What can hang from each mark:
j856: j97 j533 j984
j421: j533 j984
j539: j97 j533 j984
j984: j25 j539
j533: j421 j539
j25: j984
j97: j421

Each row was made from one small tree. The marks that hang from a mark follow it in brackets, in the order of their numbers. Every link used is in the known rows. Write each row's tree.
Known rows:
j97{j421}: [ 1.73 -0.33 -0.28 -0.91  1.20 -0.82 -1.53 -0.16  0.73  0.98  0.18 -0.33
  1.85 -1.65 -1.89 -1.25 -0.70 -0.84  0.21  0.31 -0.04]
j856{j97 j533{j421} j984{j539}}: [ 1.19  2.70  0.29  0.03  0.55  0.16  4.13 -3.90 -0.58 -0.51 -2.42 -2.46
  2.87  1.83 -1.51  1.08  0.69  3.81  2.14  1.75 -0.51]
j856{j97}: [ 1.82  2.05 -2.37 -1.19 -0.31 -1.10 -0.97 -0.82 -1.11 -0.40 -1.87 -0.49
  2.38 -1.10 -1.90 -0.54 -0.19 -0.08 -0.39  0.48 -2.07]
j856{j97 j984{j539}}: [ 2.04  2.14 -0.31 -0.48 -1.36 -0.92  1.34 -2.27 -1.77  0.68 -2.00 -3.73
  2.77  0.27 -2.04  0.09  0.01  1.37  0.20  0.65 -0.56]
j856{j97{j421} j533{j539} j984}: [ 3.63  1.02  0.45 -1.71 -0.86 -0.26  2.87 -3.75 -1.39  0.57 -3.06 -4.11
  2.73 -0.24 -1.22  0.17  0.36  0.41  2.21 -0.23 -2.51]
j25{j984}: [ 1.41 -0.14  1.14 -0.63 -0.18 -1.84 -0.52 -0.45  0.62 -0.38  0.06  0.47
  2.08 -0.04 -1.50  0.15 -0.80 -0.62 -1.13  0.80 -0.43]
j97{j421{j984{j25 j539}}}: [ 1.59 -0.01  3.32  0.61  3.40 -0.19 -2.04 -0.74  0.93  5.11  0.10  1.65
  2.21  0.75 -1.36  0.05 -0.92  0.95  0.17  1.62 -3.35]
j421{j533{j539} j984{j25}}: [ 1.99 -1.32  1.28  0.65  2.72 -0.27  0.31 -0.25 -0.58  3.67 -3.32  0.67
  2.33  0.76 -1.57  1.10 -1.63 -2.47  1.49  3.23 -5.97]
j539{j97 j533{j421} j984}: [ 2.67  1.39  1.15  0.44  0.10  0.56  0.82  1.81 -0.62 -1.70 -3.82 -2.86
  2.18  0.08 -1.34  0.49 -2.45  0.37  1.07  3.02  0.95]
j97{j421{j533{j539} j984{j25}}}: [ 2.57 -1.45  1.33  0.82  3.75 -0.47  0.45 -0.61  0.51  4.59 -2.63  0.53
  2.20  0.36 -1.52  0.00 -1.80 -2.97  1.26  2.64 -6.65]
j533{j421{j984{j25}} j539{j97}}: [ 0.97  0.17  2.47 -0.24  0.83  0.20  2.59 -0.49 -0.42  1.55 -3.07  1.56
  2.85  1.00 -1.35  1.10 -2.02 -1.39 -0.68  2.30 -4.83]
j856{j97 j533 j984}: [ 2.79  2.11 -0.66 -0.51 -0.80 -0.39  1.46 -2.64 -1.92 -0.46 -2.06 -1.70
  2.60  0.88 -1.27  0.53  0.37  2.32  2.07  0.39 -1.26]
j421{j533{j539}}: [ 1.76 -1.56 -0.57 -0.49  0.30 -0.64  1.05 -0.25 -0.17  0.39 -3.31 -2.51
  2.12 -1.78 -2.25  0.22 -1.02 -2.93  1.65  1.85 -1.66]
j421{j533{j539{j97}} j984{j25}}: [ 2.41 -0.50  1.11  1.40  0.59 -0.25  1.86  0.64 -0.54  2.59 -3.44  1.11
  2.68  0.32 -1.37  0.94 -2.46 -3.03  0.17  1.86 -7.24]
j97{j421{j533 j984}}: [ 2.07 -0.04 -1.36  1.50  4.39 -1.04 -0.27 -0.37  1.45  2.70 -0.28  1.45
  1.75  0.15 -1.27 -0.69 -1.70 -3.57  1.09  1.88 -5.15]
j97{j421{j533}}: [ 1.95 -0.62 -1.98  0.97  2.62 -1.11  0.07  0.36  1.40  1.26 -0.60 -0.20
  1.78 -1.33 -2.04 -1.31 -1.19 -2.31  1.03  1.28 -2.38]
j533{j421 j539{j984}}: [ 1.44 -0.62  2.04 -2.24  1.88  0.04  0.11 -0.98 -0.96 -0.25 -4.02 -3.14
  2.09  0.35 -1.67  1.04 -1.05 -0.90  0.62  3.07  1.39]
j856{j97{j421} j533 j984{j25}}: [ 3.42  1.67  0.46  0.11  0.90 -0.48  1.34 -2.29 -1.33  2.41 -1.52 -0.31
  2.74  1.57 -1.17 -0.27 -0.01  3.46  1.48  0.53 -3.29]
j984{j25 j539{j97 j533{j421}}}: [ 1.36  0.79  2.56  1.44 -0.81  0.90  2.45  1.50  0.34  0.70 -2.94 -1.77
  2.78 -0.37 -2.19  0.56 -1.81  2.69  1.00  2.82  0.02]
j25{j984{j539{j97}}}: [ 1.24  0.83  2.23  0.31 -2.34 -1.33  1.43 -0.14  1.11 -0.57 -0.06 -0.22
  2.57 -0.48 -1.53  0.64 -1.20  0.15 -2.08 -0.50 -1.42]
j984{j25 j539}: [ 0.99 -0.56  2.76 -0.18  0.67 -0.12 -1.81  0.34 -0.16  2.86 -1.06 -0.14
  2.36 -0.36 -2.20  0.41 -0.44  2.80  0.40  1.56  0.17]

Which tree is each row?
[ 1.15  2.66  0.30  0.51  3.75  0.24  0.89 -2.57 -0.32  1.72 -2.37  3.66
  2.72  2.95 -0.66  1.31 -0.18  2.87  1.20  2.86 -6.25] => j856{j97 j533{j421{j984{j25}}}}
[ 2.48  1.08  2.85  0.93 -3.46 -0.68  1.66  0.91  0.86 -0.80 -1.54 -2.95
  2.58 -1.09 -1.49  0.78 -1.70  0.58 -0.06  0.65 -0.37] => j25{j984{j539{j97 j533}}}
[ 2.47  0.77 -1.62  2.19  2.18 -0.92  1.19  0.62  1.51  1.73 -0.36  1.82
  2.09 -0.22 -1.14 -0.76 -2.42 -4.08 -0.10  0.58 -6.74] => j539{j97{j421{j533 j984}}}
[ 2.97 -1.62  2.09 -0.06  2.45 -0.23 -1.10  0.81 -1.40  2.69 -4.72 -2.09
  2.14  0.64 -1.78  1.06 -1.83 -0.70  1.26  3.35 -2.19] => j421{j533{j539{j984{j25}}}}
[ 2.88  2.31  0.82  0.41  3.27 -0.06 -1.27 -2.22 -0.10  3.52 -1.04  3.25
  2.48  1.67 -0.49  0.33 -0.23  2.03  0.99  0.89 -7.43] => j856{j97{j421{j984{j25}}} j533}
[ 3.04  2.02 -2.00 -0.59 -0.10 -1.43  1.41 -1.98 -1.32  0.76 -1.19 -2.57
  2.53 -0.05 -1.73 -1.39 -0.55 -0.64 -0.15  0.22 -1.79] => j856{j97{j421} j984}
[ 2.42 -0.71  3.06  0.15  0.18  0.00  0.32 -0.99 -1.62  1.87 -1.29 -0.07
  2.43  1.62 -1.38  0.99 -0.24  3.92  2.41  1.64  0.50] => j856{j533 j984{j25}}
[ 3.50 -1.76  2.10  0.09  3.47 -0.50 -0.91  0.54 -0.36  3.72 -3.87 -2.14
  2.01  0.29 -1.74  0.12 -1.97 -1.43  1.19  2.78 -3.00] => j97{j421{j533{j539{j984{j25}}}}}
[ 3.23  2.11 -0.68 -0.36  0.29 -0.68  1.52 -2.93 -0.79  0.46 -1.28 -1.71
  2.50  0.53 -1.14 -0.39  0.18  1.66  1.79 -0.21 -2.03] => j856{j97{j421} j533 j984}
[ 1.26  1.41  2.47  1.31 -1.73 -0.41  4.06  0.15  1.65 -1.61 -1.93 -2.65
  2.67 -0.07 -1.66  0.79 -1.70  0.79 -0.09  1.99 -0.10] => j25{j984{j539{j97 j533{j421}}}}
[-0.17  0.33  2.84  0.69  3.92  0.18  0.28 -1.20  0.79  3.38 -1.03  1.97
  2.44  2.13 -1.55  1.09 -0.90  1.79  0.30  3.61 -2.48] => j533{j421{j984{j25 j539}}}
[ 1.99  0.02  0.58  2.48  1.04 -0.54  1.48  1.34  1.63  2.98 -1.05  0.39
  2.50 -0.68 -2.22 -0.69 -1.82  0.21 -0.37  0.66 -4.19] => j984{j25 j539{j97{j421{j533}}}}
[ 1.20  1.30  1.13  0.87 -1.44  0.74  2.83  0.87  0.85 -1.14 -2.66 -3.22
  2.56 -1.40 -2.13  0.37 -1.52  1.10  1.40  2.11  1.12] => j984{j539{j97 j533{j421}}}
[ 0.77 -0.16  0.32 -1.41 -1.48 -0.02  3.35 -0.42 -0.10 -1.74 -3.07 -1.69
  2.62 -1.43 -2.03  0.26 -1.31 -1.97 -0.39  0.88 -0.86] => j533{j421 j539{j97}}
[ 1.61  1.11 -0.29  0.60 -1.42  0.31  2.56  1.38  0.17 -2.08 -2.64 -1.95
  2.42 -1.36 -1.85 -0.12 -1.92 -0.29  1.23  2.19  0.52] => j539{j97 j533{j421}}
[ 3.57  0.18  0.56  2.03  2.55 -0.76 -0.52  2.30  0.20  2.62 -2.22  0.79
  2.12  0.63 -1.48 -0.54 -2.91 -0.51 -0.56  1.44 -3.94] => j539{j97{j421{j533}} j984{j25}}
[-0.27  0.77  1.42  0.10  3.30  0.09  0.68 -1.83  1.17  1.40 -0.66  0.64
  2.19  1.10 -1.47  0.82 -0.68  0.01  0.59  2.80 -1.48] => j533{j421{j984{j539}}}
[ 2.67  0.35  2.40  0.66  1.84  0.48 -1.30 -0.47  1.26  3.07 -0.98 -2.35
  1.96 -0.84 -1.30  0.04 -1.16 -0.40  2.61  2.08 -1.30] => j97{j421{j984{j539{j533}}}}
[ 1.65  0.64  1.25  2.98  1.58 -0.17  1.04  0.93  0.68  3.34 -1.66  2.17
  2.58  1.06 -1.50  0.93 -2.16 -0.34 -0.07  1.84 -6.43] => j421{j533 j984{j25 j539{j97}}}
[ 4.52  0.57  2.90  0.83  0.25  0.24 -1.78  2.82 -0.82  2.16 -2.95 -1.82
  2.19 -0.24 -1.22 -0.26 -2.76  1.35  0.53  1.80 -0.64] => j539{j97{j421} j533 j984{j25}}
[ 2.52  0.38 -0.21  2.77  2.80 -0.82  0.92  1.22  1.12  3.54 -0.75  3.33
  2.32  0.71 -1.23 -0.56 -2.77 -2.26 -0.49  1.34 -7.83] => j539{j97{j421{j533 j984{j25}}}}
[ 3.10 -0.54  3.54 -1.28 -0.89  0.11 -1.10  1.21 -1.98  1.45 -4.07 -1.59
  2.50 -0.02 -1.42  1.14 -2.08  0.29 -0.82  1.15 -1.64] => j533{j539{j97 j984{j25}}}
[ 2.89  0.82  1.63  0.71 -1.87  0.39  0.71  1.22  1.12  0.53 -1.41 -3.52
  2.31 -2.75 -1.93 -0.67 -1.53  0.34  1.26  0.15 -0.02] => j984{j539{j97{j421} j533}}
[ 0.95  0.53  2.68  0.59  0.26 -0.52  2.57 -0.65  1.68 -0.58 -1.70 -2.92
  2.36  0.31 -1.79  0.90 -0.90  1.31  1.17  3.30  1.27] => j25{j984{j539{j533{j421}}}}
[ 0.03  0.77  2.57  0.39  3.60  0.93  0.87 -2.72  1.54  1.14 -0.72  1.26
  2.17  1.64 -0.95  1.81  0.18  2.31  2.61  2.48 -1.63] => j856{j533{j421{j984{j539}}}}
[ 1.45  0.85  3.08  1.09  0.29  0.18 -0.52  0.42  0.02  3.13 -0.83  2.09
  2.66  0.76 -1.32  0.98 -1.65  0.96 -0.91  0.87 -4.01] => j421{j984{j25 j539{j97}}}
